Each row comes from the steps of one walk. Every step used is in the known rows, and no mark comes twice. Write the walk behind each row, first mark first.
Known rows:
kofasa, gevo, dafan: [ 0.17  0.09  0.04 -0.27  0.15 -0.02  0.00  0.09  0.15 -0.13  0.01 -0.31
 -0.07 -0.20 -0.13 -0.06 -0.30  0.15  0.07  0.02]
nanofa, kofasa, gufi, sufef, dafan: [-0.24  0.27  0.01 -0.30 -0.20 -0.06  0.07  0.09  0.75 -0.13  0.26 -0.23
  0.02  0.40 -0.44 -0.02  0.13 -0.35  0.23  0.06]
dafan, gufi, sufef, kofasa, gevo: [-0.20  0.18  0.26 -0.51  0.05 -0.03 -0.16  0.19  0.10 -0.21  0.36 -0.05
  0.16  0.44 -0.40 -0.03  0.04 -0.12  0.09 -0.09]
sufef, vara, dafan, gevo: [-0.21  0.31  0.16 -0.12 -0.26 -0.06 -0.06  0.24 -0.25 -0.24  0.44  0.21
 -0.01  0.33 -0.09  0.16  0.11  0.09  0.22  0.08]
gufi, sufef: [-0.03 -0.05  0.01 -0.07  0.16  0.01  0.08  0.16  0.43 -0.04 -0.01 -0.15
  0.17  0.07  0.11 -0.04  0.15  0.05 -0.04  0.00]
gevo, dafan, nanofa, kofasa, gufi, sufef: [-0.15  0.06 -0.12 -0.14 -0.10 -0.02 -0.04  0.08  0.72 -0.44  0.25 -0.33
 -0.25  0.10 -0.09 -0.17  0.30 -0.01  0.03 -0.01]
gufi, sufef, dafan: [-0.11  0.11  0.09 -0.19 -0.09 -0.04  0.14  0.16  0.57  0.11  0.19 -0.11
  0.31  0.32 -0.13  0.07  0.04 -0.17  0.11  0.02]
gufi, sufef, vara, dafan: [-0.11  0.23  0.07 -0.11 -0.16 -0.06  0.05  0.17  0.09 -0.15  0.34  0.08
  0.25  0.32  0.03  0.11 -0.11  0.14  0.15  0.06]
gufi, sufef, kofasa: [-0.01  0.17  0.14 -0.17  0.13  0.05 -0.04  0.14  0.39 -0.04  0.28  0.04
  0.27  0.28 -0.11 -0.12  0.23 -0.18 -0.02  0.10]
nanofa, kofasa: [ 0.06  0.06  0.00 -0.03  0.04  0.00 -0.03 -0.01  0.00 -0.26  0.16  0.03
 -0.16  0.11 -0.25 -0.04  0.29 -0.22  0.14 -0.10]
vara, sufef, dafan: [-0.22  0.20  0.20 -0.39 -0.21 -0.02  0.19  0.13  0.16  0.13  0.21  0.11
  0.17  0.33 -0.17  0.07 -0.20 -0.10  0.30  0.09]
vara, kofasa, gevo: [-0.17  0.27  0.20 -0.30  0.10  0.01 -0.12  0.11 -0.14 -0.16 -0.14 -0.17
  0.07  0.27 -0.23  0.08 -0.51  0.04  0.24 -0.23]
dafan, nanofa, kofasa, gufi, sufef: [-0.30  0.07 -0.11 -0.16 -0.13 -0.06 -0.07  0.09  0.53 -0.41  0.24 -0.16
 -0.20  0.31 -0.15 -0.14  0.35 -0.07  0.01 -0.07]
dafan, gufi, sufef, vara: [-0.25  0.11  0.10 -0.11 -0.15  0.00 -0.10  0.14  0.09 -0.15  0.41  0.06
  0.03  0.30 -0.03 -0.06  0.51 -0.03  0.13  0.00]
sufef, kofasa, gevo, dafan: [ 0.18  0.25  0.14 -0.36  0.12  0.01 -0.08  0.10  0.14 -0.14  0.26 -0.18
  0.02 -0.03 -0.30 -0.13 -0.23 -0.01  0.09  0.12]
kofasa, gufi, sufef, vara, dafan: [-0.27  0.33  0.00 -0.19 -0.27 -0.06  0.00  0.11  0.24 -0.18  0.30 -0.04
  0.08  0.33 -0.08  0.07 -0.23  0.12  0.17  0.14]
gevo, dafan, nanofa, kofasa, gufi, sufef, vara: [-0.20  0.30 -0.10 -0.13 -0.23 -0.05 -0.11  0.12  0.50 -0.44  0.55 -0.14
 -0.29  0.22 -0.13 -0.30  0.52 -0.02  0.13  0.12]
nanofa, kofasa, gevo, dafan, gufi, sufef: [-0.02 -0.04  0.13 -0.34  0.13  0.02 -0.05  0.17  0.39 -0.41  0.27 -0.34
 -0.09  0.10 -0.24  0.00  0.26 -0.05  0.20 -0.17]
sufef, kofasa: [ 0.02  0.22  0.12 -0.12 -0.01  0.04 -0.10  0.01  0.00 -0.02  0.29  0.17
  0.11  0.21 -0.20 -0.08  0.09 -0.22  0.01  0.11]
gevo, dafan: [ 0.21 -0.01 -0.02  0.02  0.07  0.05  0.04 -0.01  0.25 -0.04  0.04 -0.21
 -0.06 -0.29  0.09 -0.04 -0.06  0.07  0.03  0.10]

Which walk is each row?
[-0.22  0.38 -0.01 -0.22 -0.25 -0.07 -0.02  0.10  0.24 -0.39  0.42 -0.02
 -0.02  0.41 -0.27  0.02 -0.01 -0.02  0.28  0.08]
nanofa, kofasa, gufi, sufef, vara, dafan
[-0.34  0.29  0.12 -0.35 -0.17 -0.06  0.02  0.27  0.65 -0.28  0.38 -0.19
 -0.11  0.48 -0.45  0.00  0.44 -0.35  0.25  0.06]
nanofa, kofasa, gufi, sufef, dafan, gevo
[-0.22  0.08 -0.09 -0.17  0.02  0.00  0.04  0.08  0.62 -0.09 -0.05 -0.29
 -0.02  0.09 -0.03 -0.12  0.00  0.02 -0.03  0.09]
kofasa, gufi, sufef
[-0.31  0.36  0.14 -0.46 -0.17  0.05 -0.04  0.01  0.18 -0.09  0.23  0.07
 -0.09  0.26 -0.28 -0.19 -0.17 -0.11  0.16  0.25]
vara, sufef, kofasa, gufi
[-0.19  0.29  0.13 -0.23 -0.08 -0.03 -0.17  0.25  0.19 -0.37  0.34 -0.19
  0.01  0.29  0.02 -0.09 -0.07  0.21  0.16 -0.15]
gufi, sufef, vara, kofasa, gevo, dafan, nanofa
[-0.25  0.43  0.21 -0.36  0.10  0.00 -0.13  0.27  0.06 -0.23  0.09 -0.14
  0.14  0.44 -0.22 -0.05 -0.21  0.06  0.30 -0.13]
gufi, sufef, vara, kofasa, gevo
[-0.14  0.19  0.13 -0.33 -0.05 -0.03 -0.09  0.21  0.19 -0.25  0.44 -0.18
 -0.04  0.18 -0.15 -0.10  0.28  0.09  0.19  0.01]
kofasa, gevo, dafan, gufi, sufef, vara
[-0.02  0.01  0.00 -0.19 -0.11 -0.10 -0.10  0.09  0.00 -0.25  0.24 -0.13
 -0.14  0.00 -0.01 -0.05 -0.14  0.24 -0.04 -0.12]
kofasa, gevo, dafan, nanofa
[-0.18  0.28  0.20 -0.07 -0.08  0.15 -0.16  0.12  0.25 -0.23  0.27 -0.18
  0.06  0.25  0.06  0.03  0.14 -0.04  0.34 -0.09]
gevo, dafan, gufi, sufef, vara, kofasa
[ 0.00  0.00  0.12 -0.30 -0.05  0.00 -0.14  0.01 -0.05 -0.40  0.30 -0.22
 -0.28  0.03 -0.37  0.05  0.11 -0.08  0.27 -0.18]
nanofa, kofasa, gevo, dafan, gufi
[-0.03  0.12  0.10 -0.33 -0.02 -0.06 -0.12  0.22  0.32 -0.30  0.44 -0.12
  0.07  0.22 -0.08 -0.15  0.03  0.11 -0.07 -0.03]
gufi, sufef, kofasa, gevo, dafan, nanofa
[-0.10  0.22  0.13 -0.35 -0.02 -0.02 -0.12  0.21  0.18 -0.44  0.55 -0.16
 -0.16  0.25 -0.33 -0.14  0.49 -0.07  0.31 -0.04]
nanofa, kofasa, gevo, dafan, gufi, sufef, vara
[-0.46  0.28  0.03 -0.42 -0.49 -0.09 -0.03  0.02  0.22 -0.33  0.42  0.06
 -0.29  0.51 -0.41 -0.06  0.06 -0.20  0.30  0.00]
vara, sufef, dafan, nanofa, kofasa, gufi
[-0.22  0.17  0.19 -0.25 -0.08 -0.04  0.09  0.34  0.50 -0.04  0.29 -0.07
  0.16  0.38 -0.16  0.09  0.35 -0.18  0.15  0.04]
gufi, sufef, dafan, gevo
[ 0.00 -0.12  0.07 -0.03 -0.15  0.06 -0.09 -0.06  0.04 -0.11  0.19 -0.16
 -0.15 -0.14  0.01  0.10  0.12  0.00  0.10 -0.06]
gevo, dafan, gufi
[-0.15  0.10  0.04 -0.30 -0.07 -0.14 -0.16  0.10 -0.24 -0.46  0.30  0.04
 -0.21  0.34 -0.39 -0.04  0.10 -0.02  0.10 -0.26]
dafan, nanofa, kofasa, gevo
[ 0.08 -0.01 -0.05  0.03 -0.14 -0.03 -0.11  0.01  0.09 -0.43  0.39 -0.02
 -0.26  0.04 -0.08 -0.07  0.37 -0.06  0.07 -0.13]
gevo, dafan, nanofa, kofasa
[-0.22  0.19  0.11 -0.44 -0.12 -0.19 -0.06  0.23  0.22 -0.38  0.43 -0.06
  0.01  0.58 -0.46 -0.01  0.14 -0.14  0.18 -0.24]
gufi, sufef, dafan, nanofa, kofasa, gevo
[-0.36  0.36  0.10 -0.27 -0.21  0.02  0.03  0.11  0.72  0.01  0.04 -0.31
  0.21  0.46 -0.24  0.09 -0.29 -0.24  0.28 -0.02]
vara, kofasa, gufi, sufef, dafan
